Each row comes from the steps of one walk. Every step used is in the known rows, and no mark comes twice. Write the walk behind each row, first mark first.
Known rows
sapus, toge, zofal, lakuzuz: [ 1.23  5.32  2.46 -2.70  1.31 -3.23  0.80  0.06  1.34 -4.51  0.76 -0.02
  0.26 -5.19  0.49 -0.64  1.77 -0.52  1.29  0.90  0.53 -1.03  2.20]
lakuzuz, sapus, toge: [ 0.59 -0.88 -0.11 -3.44 -0.04 -6.41 -1.03 -0.76  0.56  1.96  3.04  0.33
  0.20 -4.58  1.20  3.03 -2.98  0.47 -0.88  3.11  0.01 -0.12  2.78]
luser, minip, sapus, lakuzuz, zofal, toge: [ 1.86 -4.79  0.65 -4.22  0.21  4.93 -1.56 -0.54  0.24  1.47  3.65 -1.43
  0.91 -1.59 -2.10  0.30  2.35  0.14 -4.83  1.69 -0.97  1.41  5.21]
rifum, minip: [-0.33  3.49  0.48 -0.73 -0.41 -3.81 -1.53 -0.29  0.50 -1.78 -0.08 -0.14
  1.50 -1.51 -2.04 -1.42  1.58  0.58  3.61 -0.25 -0.12  1.06  1.95]
luser, minip: [ 0.90  0.69  0.82 -0.12  2.07  7.27 -2.10 -0.80 -1.85  2.26  1.22 -0.62
 -1.95  1.93 -1.15 -0.39  0.26 -0.72  0.73  1.04  1.64 -1.05  3.01]
toge, zofal, lakuzuz, sapus, minip: [ 1.54  2.89  0.84  0.81 -2.79  0.46  1.04  0.12  0.78 -2.89  4.81 -0.13
  0.18  2.74  0.75  5.16  1.66 -1.52  0.18  0.64  0.09 -2.88 -1.11]
toge, luser, minip: [ 1.00 -1.88  0.49  1.23  2.25  3.04 -3.61 -1.44 -1.79  2.83 -0.07 -0.68
 -0.67  0.50 -1.00  0.01 -0.94 -0.70 -0.78  1.68  1.18 -0.38  2.05]
minip, sapus, lakuzuz, zofal: [ 0.21 -8.31  0.52 -1.74  1.33  3.11  2.46 -1.22  2.43 -2.36  0.06 -0.94
  0.20  0.93 -2.44  0.96  1.49  0.54 -1.91  0.94 -3.79  1.50  4.42]
luser, toge, zofal, lakuzuz: [ 2.16  6.26  1.46 -0.49  2.04  2.90  3.20  0.15  0.99 -7.58 -0.03 -0.34
 -0.02 -1.99  0.20  1.37  1.62 -0.58  1.58 -0.56  0.75 -0.55 -0.31]
sapus, minip, luser, toge: [-2.10  0.81 -0.49  2.38  0.84  2.81  0.42 -1.78 -0.17 -1.82  1.37  0.13
  0.35  7.62  0.33  2.53 -0.37  0.09  2.61 -0.90  0.86 -1.15 -1.35]
lakuzuz, zofal, toge: [ 2.66 -1.59  0.45 -3.36 -1.30  2.09 -1.20  0.19 -0.05  1.19  1.59 -1.67
  1.97 -2.24 -1.46 -0.79  3.44 -0.09 -4.94  1.20  0.25  1.33  2.73]
sapus, minip, luser, toge, zofal: [-0.53  2.57  0.62 -1.83  1.09  6.79  4.51 -1.21 -0.83 -1.27  3.38  1.14
 -0.25  2.93  1.18 -1.43  0.22 -1.09  2.32 -0.99 -0.11 -0.59 -0.30]
toge, sapus, minip: [ 0.27 -2.33  0.15  1.69 -1.73 -0.52 -0.24 -0.21  0.74  1.60  0.01  0.14
  0.00  8.48  0.32  1.26  0.66 -1.30  5.40 -0.07 -0.25 -0.81 -1.23]
rifum, minip, luser, toge, zofal: [-0.15  4.06  0.73 -2.81  1.64  5.98  4.51 -1.30 -0.65 -2.10  2.59  0.95
  0.35  0.43  0.62 -2.36  0.12 -0.45  2.85 -0.88  0.07  0.35  0.87]
toge, luser, minip, sapus, lakuzuz: [-1.82 -8.08  0.12 -1.01  2.72  2.60 -1.10 -1.68  1.12  0.16  3.37  0.65
 -1.07 -0.31 -1.11  2.57 -2.78  0.73 -0.66  1.06 -3.21  0.75  4.20]
sapus, lakuzuz, zofal, toge, luser: [ 1.86 -6.53 -0.10 -1.18 -0.30 -3.44 -2.41 -0.74  1.06  2.14  0.51 -1.08
  3.47 -3.72 -0.90  0.79 -0.01  0.16 -5.97  2.40 -1.42  2.21  1.44]
rifum, minip, sapus, toge, zofal, lakuzuz: [ 0.04  5.20  2.39 -2.49  1.35 -5.46 -0.41 -0.52  1.12 -6.49  0.75  0.17
  0.06 -5.58 -0.34 -0.99  2.17 -0.01  2.93 -0.04  0.01 -0.70  3.20]
sapus, lakuzuz, zofal, toge, luser, minip: [ 2.16 -4.30  0.77 -1.23  2.01  5.17 -3.51 -1.32 -0.87  3.92  1.85 -1.33
  0.53 -0.85 -1.78  0.41  0.11 -0.55 -3.50  2.98  0.33  0.60  4.23]
luser, toge: [ 0.46  0.40 -1.92  1.84  2.60  4.40  2.52 -0.57 -0.25 -3.73 -1.06  0.07
 -0.58  3.00 -0.31  3.23 -1.94  0.23  1.62 -1.13  0.02  1.35 -2.36]
sapus, toge, zofal: [-0.05  1.01  1.11 -5.41  1.28 -0.72  2.42 -0.46 -0.44  1.91  2.74  1.57
 -0.48 -4.60  1.16 -3.68 -0.75 -0.91  1.23  0.87 -0.94  0.47  2.47]
toge, sapus: [ 2.57 -2.08  0.11 -0.59  0.46  1.01  1.98 -0.16  0.90  1.50 -3.06 -0.50
  0.42  3.81  0.88 -0.38 -1.45 -0.02  5.03  0.88  0.44  1.39  0.40]
toge, zofal: [ 0.90  2.02  0.97 -3.47  0.50  5.01  4.11  0.02 -0.66  0.09  2.35  1.11
 -0.48 -2.40  0.98 -3.16  0.47 -1.15  0.35 -0.36 -0.76  0.17  0.50]
minip, sapus: [-3.00 -4.02 -0.62  0.99  0.58 -2.53 -2.12 -1.41 -1.05 -3.37  0.34  0.79
 -2.12 -0.03 -0.49  0.23 -0.49  0.86  0.93 -2.47 -1.52 -0.15  1.03]

Which walk is each row?
[ 3.90  4.30  0.70 -0.29 -1.32  0.18  1.58  0.29  1.39 -5.06  2.74 -1.31
  0.78 -3.28  1.07  6.62 -0.34  0.19 -2.54  2.14  1.25 -1.69  0.27]
zofal, lakuzuz, sapus
[ 0.97 -1.95  0.07  0.25 -2.44 -0.27 -1.48  0.07  0.22  2.85  1.62 -0.16
  0.72  6.99  0.23  1.09  1.32 -1.31  3.63  0.25  0.24 -0.43 -0.56]
zofal, toge, sapus, minip
[ 2.20 -6.98  0.91 -1.98  1.75  5.80  4.73 -1.39  3.33 -0.36 -1.38 -1.59
  1.76  4.71 -1.42  1.08  0.75  0.42  0.69  2.51 -2.19  1.91  4.11]
minip, luser, toge, sapus, lakuzuz, zofal
[-2.35  1.15  1.74  0.30 -3.34 -1.48 -1.98 -1.72  0.14  2.33  5.25 -0.18
  1.52  5.51  1.56  1.68  1.25 -0.13  0.14  1.30  1.50 -3.98  1.48]
lakuzuz, sapus, minip, luser
[ 1.90 -4.95 -0.23 -0.42 -0.73 -4.40 -3.15 -0.75  0.12  1.60 -0.64 -1.22
  3.13 -3.74 -0.84  0.04  0.70 -0.05 -5.73  1.67 -0.44  1.86  0.60]
lakuzuz, zofal, toge, luser
[ 3.50 -1.64  0.13 -2.66 -0.56  1.47  0.05  0.22  0.31  3.07 -0.77 -0.87
  1.34  1.82  0.80 -0.72 -0.58  0.01  2.46  1.32  1.13  1.90  1.33]
zofal, toge, sapus
[ 0.43  4.17  2.48 -2.32  2.22 -1.57 -0.56 -0.68  0.30 -5.08  1.30 -0.01
 -1.10 -4.38 -0.03 -0.64  1.72 -0.43  1.92  0.39  0.63 -1.48  3.44]
luser, minip, sapus, toge, zofal, lakuzuz
[ 1.40 -3.97  0.56 -4.27 -0.68  1.20 -1.42 -0.40  1.08  0.08  3.24 -1.27
  2.08 -2.97 -2.41  0.04  2.84  0.60 -3.85  1.26 -1.62  2.13  5.00]
rifum, minip, sapus, lakuzuz, zofal, toge
[-2.00 -0.13  2.01 -0.54 -2.81 -1.89 -3.02 -1.63  0.19  4.28  3.10 -0.34
  1.95  7.39  1.30 -1.26  1.90 -0.18  2.68  1.00  1.89 -2.68  2.03]
zofal, toge, sapus, minip, luser
[ 1.21 -2.42  0.42 -0.59  2.21 -0.01 -4.11 -1.79 -1.48  3.96  1.50 -0.51
 -0.57 -1.82 -0.41  1.44 -2.36 -0.43 -1.26  3.18  1.15 -0.41  3.37]
lakuzuz, sapus, toge, luser, minip
[ 1.59 -5.02  0.38 -4.03 -0.52  2.56 -0.89 -0.27  0.90  0.70  3.24 -1.21
  1.52 -2.30 -1.72  0.37  2.29  0.40 -4.96  1.33 -1.55  1.72  4.30]
minip, sapus, lakuzuz, zofal, toge
[ 0.91 -4.05  0.25 -2.20  2.24  3.67  3.49 -1.06  3.46  0.49  1.16  0.04
  1.72  4.27 -0.13  2.39 -3.08  0.95  4.73  2.25 -1.86  2.19  3.16]
rifum, minip, luser, toge, sapus, lakuzuz
[-2.13 -7.12 -0.15 -1.55  1.60  0.97  0.60 -0.94  1.99 -1.25  3.44  0.96
 -0.86 -0.27 -0.62  2.58 -2.32  1.04 -0.15  0.22 -3.77  0.90  3.22]
minip, sapus, lakuzuz
[ 2.92 -7.40  0.84 -2.37  1.25  4.76  4.49 -0.64  3.44  0.02 -1.65 -1.54
  1.53  2.79 -1.71  0.82  0.94  0.07  0.04  2.53 -2.83  2.28  4.17]
toge, sapus, lakuzuz, zofal
[-1.20  1.18 -0.64  2.04  0.27  3.37  1.17 -1.77 -0.19 -2.11  2.60 -0.06
  0.37  6.93  0.76  4.44 -1.07  0.14  1.78 -0.25  1.06 -1.41 -1.37]
lakuzuz, sapus, minip, luser, toge
[ 0.18 -2.71  0.65 -0.19  2.77 -0.73 -4.91 -1.80 -1.57  4.06  0.24 -0.30
 -0.71 -1.06 -0.87 -0.34 -1.73 -0.48 -0.33  2.54  1.01 -0.15  3.43]
sapus, toge, luser, minip
[ 0.47  2.94  0.39 -2.17  0.50  7.68  5.14 -1.22 -0.76 -1.52  4.51  0.96
 -0.15  2.17  1.63  0.42 -0.50 -1.05  1.36 -0.41  0.04 -0.88 -0.41]
lakuzuz, sapus, minip, luser, toge, zofal
[ 1.69 -0.78  1.01 -0.11  2.34 -0.97 -4.40 -1.64 -0.96  1.76  1.05 -0.87
 -0.31 -2.51 -0.51  2.16 -1.63 -0.40 -1.04  3.28  1.56 -0.92  3.60]
zofal, lakuzuz, sapus, toge, luser, minip
[ 0.65 -0.14 -0.30  1.35 -3.21  0.20  0.01 -0.09  0.22  0.01  4.52  0.07
  0.00  4.35  0.59  5.22  0.33 -1.21 -0.18  0.66 -0.27 -2.26 -1.62]
lakuzuz, sapus, minip
[ 1.61 -3.07  0.32 -0.03 -2.44  0.65 -0.85 -0.11  0.55  2.25  0.70 -0.71
  1.04  7.39 -0.46  0.87  2.34 -1.35  2.91  0.47 -0.18 -0.13  0.12]
lakuzuz, zofal, toge, sapus, minip
[ 1.31  2.17  0.55  1.85 -3.01 -1.23 -0.50  0.09  1.01 -2.92  3.98 -0.48
  0.34  3.53  0.46  6.17  1.44 -1.15  0.05  0.78  0.36 -2.95 -1.40]
zofal, lakuzuz, sapus, minip
[ 4.57  5.41  0.49 -1.31 -0.20  4.09  4.52  0.12  0.99 -6.15  3.50 -0.82
  0.37 -3.44  1.45  6.21 -0.85 -0.29 -1.70  1.58  0.93 -1.15 -0.24]
luser, toge, zofal, lakuzuz, sapus
[-1.37 -1.21  2.23 -0.68 -2.74 -0.95 -2.24 -1.81  0.56  3.67  2.27 -0.94
  2.22  7.78  0.67 -1.44  2.99 -0.26  2.17  1.27  1.51 -2.34  2.84]
lakuzuz, zofal, toge, sapus, minip, luser
[-1.29 -6.32 -0.06  0.59  1.74  0.61 -4.88 -2.38 -2.28 -1.05  0.65 -0.46
 -1.87 -0.33 -1.89 -0.12  0.36  0.32 -1.47 -0.80 -0.74  0.16  3.71]
lakuzuz, zofal, toge, luser, minip, sapus
[-1.51  3.48  2.63 -0.40 -2.99 -0.60 -0.83 -1.58  0.51  0.28  5.61 -0.23
  1.55  4.06  1.75  1.33  2.21 -0.47  0.48  1.26  1.78 -4.35  1.83]
toge, zofal, lakuzuz, sapus, minip, luser
[ 1.36  1.40  0.87 -5.98  0.46  0.52  3.54 -0.49 -0.24  1.36  4.48  1.31
 -0.31 -5.55  1.80 -1.12 -1.71 -0.84 -0.27  1.77 -0.73  0.07  2.42]
lakuzuz, sapus, toge, zofal
[ 4.43  5.18  1.17 -2.00 -1.09  2.68  3.60  0.26  1.05 -4.96  3.99 -0.82
  0.61 -4.46  1.54  5.11 -0.16 -0.36 -2.24  1.94  0.88 -1.61  0.50]
toge, zofal, lakuzuz, sapus
[-3.25 -3.90  0.29 -2.13  2.55 -6.14 -4.92 -2.10 -1.32  1.19  1.34  1.00
 -2.53 -2.28 -0.63 -0.66 -1.93  0.64  2.06  0.56 -0.57 -0.26  4.91]
luser, minip, sapus, toge
[-3.73  0.76  1.93  0.88 -2.50 -2.45 -3.01 -1.73  0.02  2.74  3.59  0.04
  1.34  6.49  0.89 -0.92  2.24 -0.20  1.55  0.35  1.33 -3.60  1.53]
sapus, minip, luser
[ 1.69 -1.57  0.44 -0.24  1.48  3.48 -4.94 -1.16 -2.12  4.03  1.54 -0.95
  0.01 -1.02 -1.11 -0.26 -0.35 -0.65 -2.59  2.07  1.75 -0.05  2.60]
zofal, toge, luser, minip
[ 0.09 -7.12  0.70 -1.97  1.17  1.73  1.95 -1.34  2.62 -2.97  0.08 -0.99
  0.76  0.34 -3.05  0.57  2.02  0.76 -0.67  0.86 -3.83  1.86  4.97]
rifum, minip, sapus, lakuzuz, zofal
[-1.38  1.20 -0.48  1.26  1.86  3.33  1.20 -1.75 -0.22 -2.13  0.30 -0.13
  0.41  4.75  0.53  1.79 -1.28  0.73  1.76 -0.56  1.18 -0.24 -0.46]
minip, luser, toge
[ 1.74  2.99  0.22  1.23 -1.93  2.19  1.90 -0.06  0.70 -4.17  4.50 -0.08
 -0.12  3.82  0.61  6.25  0.92 -1.49  0.86  0.21  0.11 -2.38 -1.93]
luser, toge, zofal, lakuzuz, sapus, minip
[ 1.75 -6.36  0.79 -2.12  1.06  4.35  3.62 -0.56  3.00 -0.66 -0.07 -1.31
  1.35  0.93 -2.15  0.93  1.69  0.12 -2.41  2.19 -2.99  1.57  3.86]
sapus, lakuzuz, zofal
